Each row comes from the steps of one path. Every step used is in the known rows, and no mark comes twice. Write the path behind each row, first mark first.
Known rows:
d, b, c: -.07 -.09 -.06 .05 .01 -.06 -.03 .00 -.15 .33 -.06 -.01 .06 -.04 -.08 .04 .04 .14 .06 -.02 .06 -.01 -.05 .06 -.02 .05 .10 -.01 -.06
k, d: .09 .00 -.04 -.04 .24 .03 -.07 -.17 .02 .18 .27 -.02 .11 .13 -.02 -.05 .04 -.01 .05 .02 -.02 .02 .08 -.15 .00 -.03 .08 -.05 -.02
t, v: .08 .04 -.06 -.01 .20 -.01 -.02 -.12 .15 -.05 .11 .05 .14 -.35 -.01 .01 -.18 -.09 -.08 .02 .02 -.12 .08 -.21 .03 -.02 .20 .09 -.03
g, b: -.16 .07 .02 -.08 -.09 -.03 .11 -.25 .04 -.30 .02 -.01 -.02 -.11 -.05 -.11 -.05 -.06 -.07 .02 -.07 .01 -.06 -.12 .02 .01 .07 .04 .04
t, k, w, b, d: .06 .16 .25 .01 -.01 .13 -.02 -.03 .10 .07 .07 -.15 .00 -.06 -.05 -.04 -.13 -.13 .10 -.06 .06 .13 -.06 .39 .07 -.01 -.04 -.15 -.14
d, b, c, v: .03 -.10 -.09 .06 -.12 -.01 -.05 .13 .00 .16 -.11 -.07 -.02 .02 .00 -.06 .05 -.05 .06 -.04 .10 -.04 -.14 .04 -.01 .03 .02 .04 .10
m, k, g: .15 .01 .07 -.03 .38 -.04 .18 .16 .02 .12 .00 -.11 .07 .01 .00 -.16 .03 -.08 -.18 .14 -.13 .01 .15 -.56 .04 .00 -.19 .13 .07
c, v, t, k, d: .10 .05 -.10 -.03 .02 .04 -.11 -.01 .09 -.07 .23 .19 -.02 .29 .06 .07 .02 .02 .03 -.01 -.04 -.02 .25 .03 .00 -.06 -.10 -.03 -.01
g, k, w, b, c, v: .06 .11 .18 .02 -.13 .12 .03 .19 .03 -.07 -.07 -.17 -.05 -.04 -.03 .00 .14 .05 .00 -.01 .07 .08 -.25 .23 .04 .07 -.01 -.04 .04
c, v, t: -.05 .05 -.11 -.01 -.07 -.11 -.04 .24 .23 -.19 -.08 .20 -.05 -.17 .16 -.11 -.12 -.30 .00 -.08 .06 -.05 .01 -.01 .03 -.02 -.07 .00 .06
t, k, g, b, d: .03 .12 .01 -.05 .08 .15 .14 -.16 .08 -.10 .08 -.07 -.02 .06 -.03 -.13 -.14 -.11 -.02 .06 -.16 .04 .08 -.03 .02 -.02 -.03 .07 .09
b, c, v: .05 -.02 -.07 .05 .01 .03 -.05 .15 .06 .09 -.07 -.13 -.01 -.03 .01 -.11 .00 -.08 .01 -.02 .10 -.01 -.16 .03 .02 .04 .01 .08 .14
w, k, d, b, c: .03 -.08 .06 .02 .16 -.03 -.07 -.10 -.19 .38 .12 -.01 .10 .10 -.08 -.01 .05 .12 .10 .03 .03 .04 .05 .04 -.01 .02 .19 -.11 -.12
b, c: -.03 .00 -.03 .03 .18 -.01 -.04 .01 -.07 .24 -.01 -.09 .07 -.10 -.06 .00 -.01 .09 .00 .00 .05 .02 -.07 .03 .02 .04 .09 .04 -.01
m, b: -.09 .00 .05 -.05 .13 .01 .06 -.16 .01 .02 -.03 -.37 .04 -.13 -.01 .07 -.19 -.11 -.07 .07 -.01 -.01 .03 -.09 .04 .01 -.02 .08 .08
g, k, d, b, c, v: .07 -.04 -.09 .02 -.11 .09 -.03 .17 -.04 .11 .02 -.02 -.02 .16 -.02 -.02 .15 .03 .07 .01 .01 -.02 -.11 .00 -.03 .03 .01 .01 .12
c, v: .03 -.02 -.06 .01 -.05 -.01 -.02 .14 .16 -.07 -.06 -.09 -.04 -.07 .04 -.17 -.06 -.28 -.01 -.04 .08 -.03 -.09 -.14 .03 .00 -.04 .07 .12
w, k: -.06 .02 .21 -.02 .22 -.12 .00 .00 .04 -.02 .03 -.05 .06 -.19 -.02 -.25 -.26 -.37 -.06 .05 .07 .08 .08 -.26 .05 -.05 .14 -.06 -.15
m, k, d: .12 -.03 .01 -.06 .27 .03 -.03 .01 .02 .18 .25 -.04 .11 .15 -.01 -.18 .03 -.07 .00 .07 -.05 -.01 .12 -.34 .01 -.02 -.14 -.03 .05
g, k, w: -.09 .12 .20 -.09 -.22 .10 .12 -.01 .03 -.12 -.13 .04 -.05 -.07 -.03 .04 .06 -.04 -.09 .06 -.06 .06 .05 -.07 .03 .10 -.12 -.09 .04
v, c: -.10 -.06 -.05 .03 .02 -.10 -.03 -.16 .35 -.12 -.07 -.10 .01 -.23 -.03 -.10 -.16 -.13 -.02 -.07 -.01 -.05 -.12 -.30 .01 -.02 -.12 -.03 -.10
w, k, g, b, c: -.01 .06 .14 -.03 .22 .01 .15 -.20 -.13 -.01 .03 -.11 .04 -.03 -.08 -.08 .05 .15 -.11 .13 -.08 .08 .02 -.09 .03 .04 .17 .04 .01
k, w, b, c, v, d: -.04 -.09 .12 .04 -.13 .03 -.05 .04 -.10 -.10 -.23 -.14 -.05 -.18 .06 .02 -.02 -.03 .02 -.07 .10 .02 -.27 .12 -.06 -.05 -.04 -.06 -.03
g, k, d, b, c: .00 -.03 -.05 .00 .05 .05 -.02 .00 -.19 .30 .10 .05 .08 .14 -.10 .10 .15 .24 .08 .04 -.05 .01 -.02 .01 -.04 .06 .10 -.05 -.03
t, k, d: .10 .01 -.03 -.03 .13 .07 -.07 -.18 -.01 .07 .30 .04 .04 .32 -.05 .09 .05 .11 .00 .04 -.06 .02 .23 -.07 .00 -.05 -.04 -.01 -.06
k, g, b: -.03 .07 .06 -.08 .09 .00 .23 -.27 .02 -.24 .02 -.04 .00 -.01 -.04 -.06 .07 .05 -.15 .10 -.15 .02 .04 -.27 .01 .02 .06 .09 .06
v, d: -.17 -.13 -.06 -.02 .03 -.07 -.04 -.02 -.08 -.12 -.17 -.01 .00 -.22 .05 -.06 -.21 -.19 -.05 -.04 .01 -.05 -.10 -.27 -.08 -.11 -.03 .02 -.06

Which path is each row?
-.08 -.16 -.10 .03 -.04 .01 -.07 .10 -.09 -.06 -.22 -.09 -.03 -.16 .07 -.06 -.12 -.15 -.01 -.05 .07 -.05 -.20 -.11 -.09 -.08 -.04 .06 .07 -> b, c, v, d
-.12 .04 .00 -.02 .03 .03 .05 -.19 -.09 -.02 .02 -.06 .02 -.10 -.08 -.01 .05 .16 -.03 .02 -.02 .03 -.12 .08 .02 .05 .12 .05 .05 -> g, b, c
-.04 .22 .38 -.05 -.08 .04 .10 .03 .03 -.20 -.01 -.11 -.02 -.14 -.06 .07 .10 .05 -.04 -.01 .02 .13 -.16 .16 .05 .05 .00 -.17 -.18 -> g, k, w, b
.09 -.09 -.11 .06 -.11 .06 -.08 .05 -.04 .17 .04 -.03 -.03 .26 -.03 .05 .12 .10 .08 -.01 .04 -.02 .00 .10 -.02 .01 -.03 .03 .06 -> t, k, d, b, c, v
.10 -.11 -.09 .06 -.05 .04 -.07 .06 -.03 .23 .03 -.06 .01 .15 .00 -.04 .12 .03 .11 -.03 .08 -.02 -.10 .06 -.02 .03 .05 .00 .10 -> k, d, b, c, v
-.12 -.23 -.11 .02 -.25 -.11 -.03 .07 -.09 -.06 -.24 .05 -.05 -.08 .07 -.04 -.11 -.20 .05 -.08 .04 -.10 -.11 -.21 -.11 -.08 -.06 -.02 -.04 -> c, v, d, b
.03 .11 .14 -.06 .19 .10 .15 -.15 .08 -.05 .09 -.12 .03 -.09 -.01 -.30 -.21 -.31 .01 .07 -.11 .07 .02 -.12 .05 -.03 .10 .00 .06 -> w, k, g, b, d
-.17 -.21 -.10 .01 -.16 -.14 -.02 -.03 -.14 .01 -.21 .09 .00 -.13 .02 .00 -.13 -.13 .03 -.06 .02 -.06 -.05 -.24 -.10 -.08 -.01 -.04 -.12 -> v, d, b
.04 -.02 -.14 .01 -.06 -.07 -.09 .16 .06 .07 .03 .23 .00 .02 .12 .01 .05 -.03 .11 -.09 .04 -.05 .03 .16 -.01 .01 .00 -.06 .04 -> k, d, b, c, v, t
-.04 -.01 -.14 .03 -.13 -.11 -.06 .25 .09 .00 -.11 .21 -.04 -.11 .11 -.01 -.03 -.12 .07 -.09 .07 -.06 -.01 .14 .00 .03 -.04 -.01 .04 -> d, b, c, v, t
-.07 -.16 -.10 .04 .03 -.04 -.06 -.06 -.20 .19 -.11 .05 .10 -.23 -.04 .13 -.06 .15 .03 -.03 .04 -.09 -.06 -.03 -.08 -.03 .15 .02 -.09 -> t, v, d, b, c
.05 -.08 -.13 .00 -.17 -.05 -.08 -.02 .01 .03 .12 .25 -.02 .30 .03 .11 .08 .04 .10 -.04 -.03 -.06 .23 .02 -.03 -.02 -.07 -.08 -.07 -> c, v, t, k, d, b
-.01 .15 .23 .04 .00 -.01 -.03 -.01 -.07 .06 .01 .00 -.02 -.06 -.04 .21 .10 .32 .00 -.04 .08 .11 -.03 .49 .05 .06 .00 -.12 -.20 -> v, t, k, w, b, c
.02 .16 .29 .01 -.20 -.02 -.01 .02 .11 -.24 -.02 .02 -.09 -.02 .02 .13 .06 .06 -.01 -.07 .08 .11 .00 .38 .07 .02 -.11 -.15 -.20 -> c, v, t, k, w, b
-.13 -.18 -.08 .04 -.02 -.07 -.05 -.01 -.24 .23 -.16 .01 .04 -.10 -.03 .07 -.03 .11 .05 -.04 .04 -.04 -.10 .00 -.07 -.02 .06 -.01 -.08 -> v, d, b, c
.01 .11 .08 .02 -.10 -.05 -.05 .18 .12 -.09 -.08 .11 -.06 -.16 .13 .03 .04 -.03 .05 -.10 .10 .03 -.06 .37 .03 .06 -.04 -.11 -.02 -> k, w, b, c, v, t
.11 .04 -.11 .00 .06 .07 -.11 -.01 .02 .03 .24 .17 .00 .31 .04 .11 .08 .15 .05 -.01 -.04 -.02 .21 .14 .00 -.03 -.06 -.03 .00 -> b, c, v, t, k, d
.06 .01 -.02 .01 .01 .07 .10 -.02 .02 -.09 -.05 -.13 -.04 .03 -.01 -.08 .11 .04 -.05 .05 -.02 .02 -.12 -.03 .00 .05 .03 .12 .20 -> k, g, b, c, v
.03 -.11 .08 -.02 .08 -.09 -.04 -.14 -.09 .20 .16 .07 .09 .13 -.04 -.09 -.02 -.12 .10 .02 .02 .02 .15 -.18 -.02 -.03 .14 -.16 -.17 -> w, k, d, b
.10 -.10 .02 .05 .00 .02 -.08 .06 -.05 .21 .04 -.07 .02 .13 .00 -.12 .04 -.09 .10 .01 .09 .03 -.05 .01 -.01 .01 .09 -.05 .04 -> w, k, d, b, c, v
.09 .07 .17 .06 -.12 .07 -.04 .07 .02 -.02 -.04 -.17 -.07 .06 -.03 .07 .11 .13 .01 -.03 .12 .08 -.14 .35 .04 .05 -.04 -.03 -.01 -> t, k, w, b, c, v
.01 -.05 -.09 .03 .02 -.03 -.08 -.04 -.15 .28 .11 .19 .05 .20 -.04 .19 .12 .28 .10 -.03 -.01 -.01 .16 .20 -.02 .02 .05 -.06 -.10 -> v, t, k, d, b, c
-.02 -.02 -.04 -.05 -.07 .01 .02 -.02 -.09 .08 .13 .12 .05 .18 -.07 .05 .10 .03 .06 .03 -.09 -.02 .05 -.20 -.04 .00 .03 -.09 -.06 -> g, k, d, b
.03 -.03 -.02 .02 .02 .09 -.02 .05 .01 .09 -.08 -.35 -.01 -.04 .02 .00 -.04 -.06 -.01 .03 .07 -.01 -.14 .07 .03 .04 -.02 .12 .20 -> m, b, c, v
.13 .07 -.04 .02 .17 .00 .10 .13 .04 -.04 -.01 .09 -.04 .17 .05 .13 .07 .16 -.13 .07 -.11 -.01 .23 -.07 .02 -.01 -.12 .13 .02 -> b, c, v, t, k, g
-.09 -.19 -.12 .01 -.10 -.12 -.04 -.10 -.10 -.04 -.13 .13 .07 -.29 .04 .07 -.17 -.09 .01 -.04 .01 -.15 -.01 -.25 -.10 -.09 .10 -.01 -.13 -> t, v, d, b
-.04 .09 .00 -.02 .09 .02 .12 -.14 -.09 -.10 .02 .08 -.02 .05 -.03 .12 .10 .31 -.11 .07 -.14 .02 .10 .07 .01 .03 .02 .09 .02 -> v, t, k, g, b, c
-.08 .08 -.09 .00 -.23 -.01 -.02 .06 .07 -.33 -.03 .22 -.12 .09 .04 .10 -.04 .06 -.06 -.01 -.05 -.03 .15 .18 .02 -.02 -.13 .07 .03 -> g, b, c, v, t, k
-.03 .05 -.07 .01 -.10 .02 -.04 .11 .06 -.17 -.05 .03 -.10 .06 .06 .19 -.11 .03 -.05 .01 -.03 -.04 .18 .20 .04 -.03 -.17 .10 .05 -> m, b, c, v, t, k
.06 .02 -.03 .01 -.06 .10 .09 -.03 .01 -.14 -.04 -.10 -.07 .16 -.02 -.01 .11 .13 -.08 .06 -.05 .00 -.03 .01 .01 .02 -.03 .15 .17 -> t, k, g, b, c, v
.00 .09 -.08 -.01 -.01 -.04 .07 .12 .11 -.19 -.06 .15 -.05 -.08 .14 -.04 .04 -.02 -.04 -.02 -.04 -.02 .01 .06 .01 .04 -.02 .06 .12 -> k, g, b, c, v, t
.00 .12 -.01 .04 -.07 -.04 -.07 .20 .08 -.21 .02 .14 -.10 .05 .04 .13 -.03 .07 -.02 -.05 .03 .02 .07 .28 .04 -.05 -.10 .02 -.12 -> w, b, c, v, t, k
.00 .10 .00 -.06 -.09 .01 .20 -.13 .08 -.46 .00 .12 -.10 .12 .04 .03 .07 .07 -.16 .08 -.19 -.01 .15 -.12 .02 -.01 -.08 .11 .09 -> c, v, t, k, g, b
